Each row was made from one path, in order. Every step used is in the known rows, and no mark comes twice. Write each row's path.
Known rows:
U Z R A: [-15  18   2  19   3  -5 -14   7   0   0   9 -16   5 -15  -5  13   6   9
  17   8   1   0  15  -8  14   0  -7  41  -6  22   2   5  14   8 -19   7
   5  16  -7 -10   4  24   1 -40  11   2 -31  10]
N A G: [ -5  -4 -21 -24  -4   4   3   6  -2 -15  26  14   2 -10  -7  16   6 -11
   4  16   7  50  -3  13  -1  -5   0   7   1 -23  -4  -7 -13 -11   5   7
  -8 -19  -7  17   0   0   0  26 -12  -1  -8   2]
D A G: [ 13 -16  -5 -37 -11   6  -6  -6   3 -11  -3  10  -3  -3   4 -16   6  -3
  17 -11  -5  -7 -13   9 -20   1  11 -21  -8 -10 -11  10  -8   5   5  -4
  -4  -7  -3  22  -5 -13  -5  18  -9   7  24 -14]
M N K: [-20  11   3  14  -7   1   4  -4 -10  -9  -2  10   7  -1   0 -15  -5   7
 -30  13 -43  16 -12  16   6  12   8  -1  -8 -31   1  13   4 -28   9  -6
   2  -5  13  -6  23  -7  13  12 -25  -4  44 -15]
M G Z N: [ -6  12   2  26   4  -3   8 -11   2  -1  -6  14  -5  22   6  26   8 -23
 -11 -25  -4 -32  -5  -9   2  -3  23   0   3  -1 -19 -20  22  -9  10 -12
  -8   2   9 -17  10  -5   0 -13 -16   3  58  16]
R A U Z N E: [ 19   6   5  23  11  -2 -12  18   4  -7 -25 -23   5  11  -6  51  -3  -1
  -4   7  16 -26  11 -15  14  -2 -27  28  18  10  40 -17  14   0  -8  10
  14  11   1 -43  -9   1   6 -24  29   2 -20  -7]
M G Z D A: [  6  -9  16   2 -25   0   3 -17  -2   4   2   9   0   7  17   5  -4   7
  -5 -34  -2 -20   3 -17  -7  -1  23 -12  -2  -1 -34   1  13 -18  12   5
  -7 -15   8  22  -6 -18  -9   7   2   3  44  30]
G Z N E: [  2  -2  -5  36   7  -1  21  13  -5  10  14  -2   4  23  12  16   3 -18
 -17   1   4   4   3  -6   1  -1  -3   0  11  -4  12 -11  11  14 -12   7
  -9 -17  12 -32  11  -5  23  -5  -5  -8  26  -6]
B N E: [ 15  15  -4  23  -1  10   5 -18  -3   9   7 -10   5  -3  10   8   3   4
  -2  13  -4 -31  -1   1   3  -2 -12 -27   6 -37 -26 -10   4  -7   2   8
  -6  -3 -18 -38  10  -5  28  28  11  -6   0 -17]
B N A U Z R: [ -3  21  19   8  12   0 -12  -7  17   7 -28 -14   1  -6  -6  10   0   4
   7   9  29 -16  -5 -16  26  -9 -18  -6   3  -3   8 -22 -14  -1   6   8
   8  21 -22  10  -8  24  20   8  22  -3 -13 -18]
A G: [  8  -2 -13 -18   3   4   1  -9  -4 -12  18  13  -2   0  -5 -15   7  -6
  12   5  -4  11   1  16 -23  -6   2 -16  -6 -15 -18   8  -7   1   6 -12
 -10  -3 -10   5   1  -8 -11   9 -14   5  -9  -1]
Z N E: [ 11   9  -2  28   3   6  19   7   1   2  -3  -2   0  12   7  19  -2  -7
 -10   3  -6  -9   5  -5 -10   3  -5 -15   7  -6   7  -7   4  -7  -3   9
   2   3   2 -39  11  -4  16  -3  -6  -3  19 -16]
N A U Z: [ -2  -6  -3 -14   1  -1 -12  42   4  -5   4  -8   7  -6  -7  21  -3  -8
 -12  15  17  -1   5  -5  15  -4 -11  13  -1   0  26 -17  -8  -6   8   7
  10  -2  -4   8  -9  -1  -1  16  -1 -10 -22  -4]
A U: [ 15 -10  -3 -23   5   3  -6   7   2 -10   4   9  -4   2   0  -2  -5  -3
 -15  -2 -11 -24   6   3  -3  -3   2 -18   5  -7  -4 -10  -4 -18  19 -15
 -10  11 -12  -8  -6 -16 -15   9 -13   3 -15   0]
R A: [ -6   1 -19 -12   0  -1  -5  -1  -9  -6  32   0   1 -16  -1  20   5   9
  -1   8 -15   3   2  12   6   6   7  28   8  -4 -15  -4  23 -18  -4   2
 -13  -2   3 -19   5  -3 -14  -1   0   4 -40  22]
M G Z N A: [-16  16   0  20  -3  -2  10   6   5  -2   9  17  -3  12   6  53  12 -26
 -22 -12   9   8 -13 -10  21  -3  20  13  11  -6  -8 -32  18 -21   9   9
  -8 -16  12  -5  10   3   9   2 -10  -2  53  21]
R Z: [ -8  -6 -19 -11  -8   6   5  -5  -6  13  19  -2   4 -29  -5  16   5  -5
  -2  14  -8 -18   5   6  12  11  -5   0 -10   1  -7   6   2  -5  -2  -8
   1   1  -3  -4   1 -10 -18  11  -1  -6 -24  11]
D A: [  7 -15   0 -27 -16   6   1  11   3   2   4   4   1  -9  11 -13  -2   1
  -6  -7 -19 -21  -8   3 -12   8  21 -19  -4   1 -12   5   2  -5   5   3
  -6  -6   6   4   2 -13   0  18 -13   0  24 -15]
B N: [  3   9  -7  -7   7   6   3 -29  -3   8   1  -2  -3  -7   4 -13   4   3
  -3   2 -14 -33 -10  10  -3   1   7 -34   0 -19 -39  -3   5  -5   9  -8
  -2  12  -9 -23  10  -3   9  24  -5  -1  -2  -6]
R Z D: [ -5 -11  -8 -10 -13   4  14 -21 -11  19  21  -2   0 -22  -6 -12  -8  16
  -1   2  -2   1  18   4  -1  10 -12  -8  -6  15 -11  23  -5  -7  -1  -5
   9   2  -2   5  -7 -11 -31   6  11  -4 -48  25]
G Z D A: [  0 -27  11 -14 -16  -3  12   0  -8  15  12   2   3   7  15 -26 -14  12
  -5 -25  -4  13   4  -1 -12   5  15 -15  -3  14 -11  18   0  12  -5   4
  -8 -25  16  23  -8 -14  -7   9  -7  -3   6  17]
D A U Z N K: [ 15  -8  34   7   2   0  -8  18  10   7 -46 -14   0   5   3 -15 -20  -4
 -13  -3   1 -38 -18 -16   2   6   6   0  -3  22  69  11  -8  15   3   6
  34  17  27   8  -6   3  14 -19 -12   0  44 -47]
G Z R A U: [ -6  -4   1  -3  17 -10 -12  -8   4  -8  13   4   0  -1   1  27   5   3
  -1  -8   3  19  12  -9  30  -6  -1  35  20   6  15 -23  14  -3  -9  -6
 -25  -2 -13  -2  -8   7  -9 -32  31  11 -34  31]
Z D A: [ 12 -17  12 -22 -17   4   9  -2  -4   9   3   4  -1  -4   9 -37 -16  23
   1 -20 -12  -7   5  -2 -23  10  13 -24  -3  13 -20  22  -3  -9   4   8
   2   0   8  16  -8 -17  -7  10  -7   2   2   1]
D A G Z: [  5 -25  -6 -27  -7  -2  -3   1  -2  -4  11  10   2   3   9  -7   8 -16
  11 -12   3   9 -12   9  -2  -4  13  -9  -9 -13  -2   6  -5  24  -7  -3
 -13 -31   8  28  -7 -11  -5  12  -7   2  28   0]
B N Z: [ -8   6  -5  21   1   3   1  -3  -7  16 -13 -15  -5  -5   5 -31   4   0
  -2  17  -4 -28 -16  14  -1   6  -6 -15  -1 -13 -19   9  -6   9  -4   2
   7   7   5 -14  10   4   9  30  15  -9  -9 -15]

Which path is each row?
[ 16 -19  11 -16 -16   0  -5  -3  -5  -1 -17 -10   2   5  -4 -43 -11  15
  28 -14  20   2   7  -5 -32  -6  -5 -20 -18  23  -6  37 -15  22  -4   4
  21  -2   3  37 -17  -5 -12   0   0   2  -2  -4] | U Z D A G
[-21  13  -5  34  -1  -4  -7  10  -5   3   3 -10  -5 -21   0   2   5  13
   7  18  -5  28   4   4   9   9  -6  50  10  12  13   8  14  -1 -27  13
  -8   9   3 -13   8  22   2 -17  32   2 -33   9] | N Z R A
[ 19 -19  11 -32 -16   4   3 -22  -1  -5  -9  10  -4   0   0 -38 -10  21
  18 -17  -1  22   3   5 -34  -2   6 -26  -7   3 -17  26 -16   1   5   2
   3  -6  -3  29 -16 -14 -15   9   0   9   4   1] | Z D A G
[-13   6 -18 -19  -7   1  -2  -7   2 -26   4  23   4   4 -12  21  13  -2
  -9   7  -8  45 -15  26   7   2  -1  -9  -3 -43 -24 -12  -5 -32  15   0
  -7 -19 -10  23   9  -7   2  33 -10   0  26  -5] | M N A G
[ -7  -2  -2   5  11  -4   3 -19  -1  -7  11  12  -1   4   0 -12   8 -10
  22  -3   7  34   4  -1  -5 -13   1   1  -4  -2  -5   1  -9  21 -11 -13
 -18 -11 -13  15   1  11   1 -19   1   4   6  14] | A G Z R
[  4  -1   4 -16  13   1   7   9  10  -4  -8   9  -8   4  -5  21  -6  -8
 -26  -1   3   8  -8   3  11   2   0  -7  22   3  22 -24  -5 -20  15   4
  -1  11   2  -5  -6   1  -3   4  -4   3   2 -11] | Z N A U
[ -4  10  -7   2   7  -2   3  12   5  -4 -10  -1   0   8 -13  15   4 -17
  13  11  30  20  -9  -1  -5  -6  -8  16  -5  15  23  -5 -14  16  -4   6
  22   5   6  14  -1  15   8  -5 -13  -5   8 -15] | U Z N A G
[ -7  -6  -5  13  14  -5  18   5  -4   9  10   4  -3  21   5  -2   2 -19
 -11 -14  -5  -2  -5   2   1   1  12  -2   4  14  -2  -5  11  21  -4 -11
  -5  -5  20 -11  10  -3   0 -10 -21  -3  25   7] | G Z N
[ -3  14  -7  -8   8  -1 -11 -27   1 -17   9   9  -4 -17  -8   9  11  11
  31   5  -1  45   3   4   0  -5  -3  30   9  -4 -10  -2   1  -3 -12  -3
 -14   7 -20   0  -3  16  -8 -27  22  17 -25  16] | Z R A G
[-15  12  -1  11   5  -2   8  30   4  11  -3  -9   2   6  -6  16  -1 -14
 -10   9  20   5  -5  -6   2   4   1  16  -6  23  21  -2   1  10  -4  14
  20   4  16   2   8  12  13  -2 -19 -11  11 -11] | U Z N A
[  8  -4  -5 -12   7  -5 -24  18  -2 -11   2 -14   5  -4  -8  19   0   3
   4   6   7 -23  12  -6  12   0 -13  31   4   9  10 -10  15  -6   2  -3
   4   8  -4  -9 -12  -4 -19 -12  12   3 -49  12] | R A U Z
[ -5  14   7  17   6   5   5 -27  -9  12   5  -5   0 -19   8 -20  -7   5
  -9  25 -16  -8 -15   9   5   4   6  -9  -3 -20   7   6  -6  -6   3  -1
   4   0   6 -17  16   5  23  20 -13  -3   8 -19] | B N K
[ 14 -13  17  -4   1  -2  -5   9  -2   2  -9 -12   1  12  -8 -24 -20  19
  -2  -8   8 -24  25 -14 -18  -8 -14 -16  -4  25   3  11  -7   5  12  -8
  16  15  -5   8 -19  -9 -20  -7  -1  -3 -42  15] | A U Z D
[ 24 -25  20 -36 -11   4  -2  -5   5  -1 -17   5  -5   4   6 -30 -23  25
  -9 -24  -8 -18   8  -5 -18   2   4 -37   7  10  -4  11 -11 -16  15   2
  -3   5  -3  19 -22 -22 -19  12  10   8  -7   1] | Z D A U
[-21   3  -6  10   9  -8  -2  -5  -4   1  31   3   3 -14   4  15   9   3
   4  -1  -7  29   7  -5  22  -1   4  44  11  10   0  -8  23   7 -22   3
 -23 -12  -2  -6   6  14  -1 -30  14   5 -23  33] | G Z R A
[ -7  14   7  23  -1  -1  -1  13   4   6   2 -12   4  -1   0 -18   0   1
  15   7   4 -12  13 -13  -7  -5  -1   2 -18  23   0  11   0  13 -10  -2
   9  17  -6  -4   8  18  13 -24 -13  -6  -1  -6] | U Z R
[  0  -8 -11   0  18  -5  13 -14  -2  -1  -1  12  -6  23  -4  -7   7 -23
   6 -11   8  14  -6  11 -11  -9   7  -8   2   3   3  -1  -6  33  -6 -18
  -4 -11  11   8   0  -1  -8 -15 -13   3  23   4] | A G Z N
[  8   7  16   9   9  -2 -13  12  12  -1 -19  -9   0   8  -4 -12  -5   1
   7  -1   6 -24  14 -18   0 -10 -10  -5  -9  21  16  -2  -6   5   3  -9
   5  30 -18   3  -7  10  -1 -30   4   0 -16  -9] | A U Z R
[-20  21  -5  21  -1  -7 -14 -11   0 -18 -31   3  -5   1 -16   1  16  16
  14   7  -9  46  -8  19  10   7 -14  32   3 -24  -7   9  -1 -13 -15  -2
  -2   2  -8  10   9  19  -1 -13  39  10   3   1] | M N Z R A G
[-14   7   4  37  -4  -1   6  15  -1  11  -6  -7  -4  -9   3 -32   2   1
   0  15  -5  11   2  -1  -5   4  -2  11  -4  13  11  16  -6   9 -16   6
  -4  14   2  -4   9  18  10  -8   7  -7  -6  -5] | N Z R
[  1   6   3  -6   8   3 -13   7   7   4 -15 -15   4  -3  -6  17  -1  -2
  -6  12  23 -27 -10  -1  25  -6 -17  -5   2 -10  -1 -24 -10  -1  15   7
  14   8 -11   3  -8   4  13  32   7  -8 -12 -16] | B N A U Z
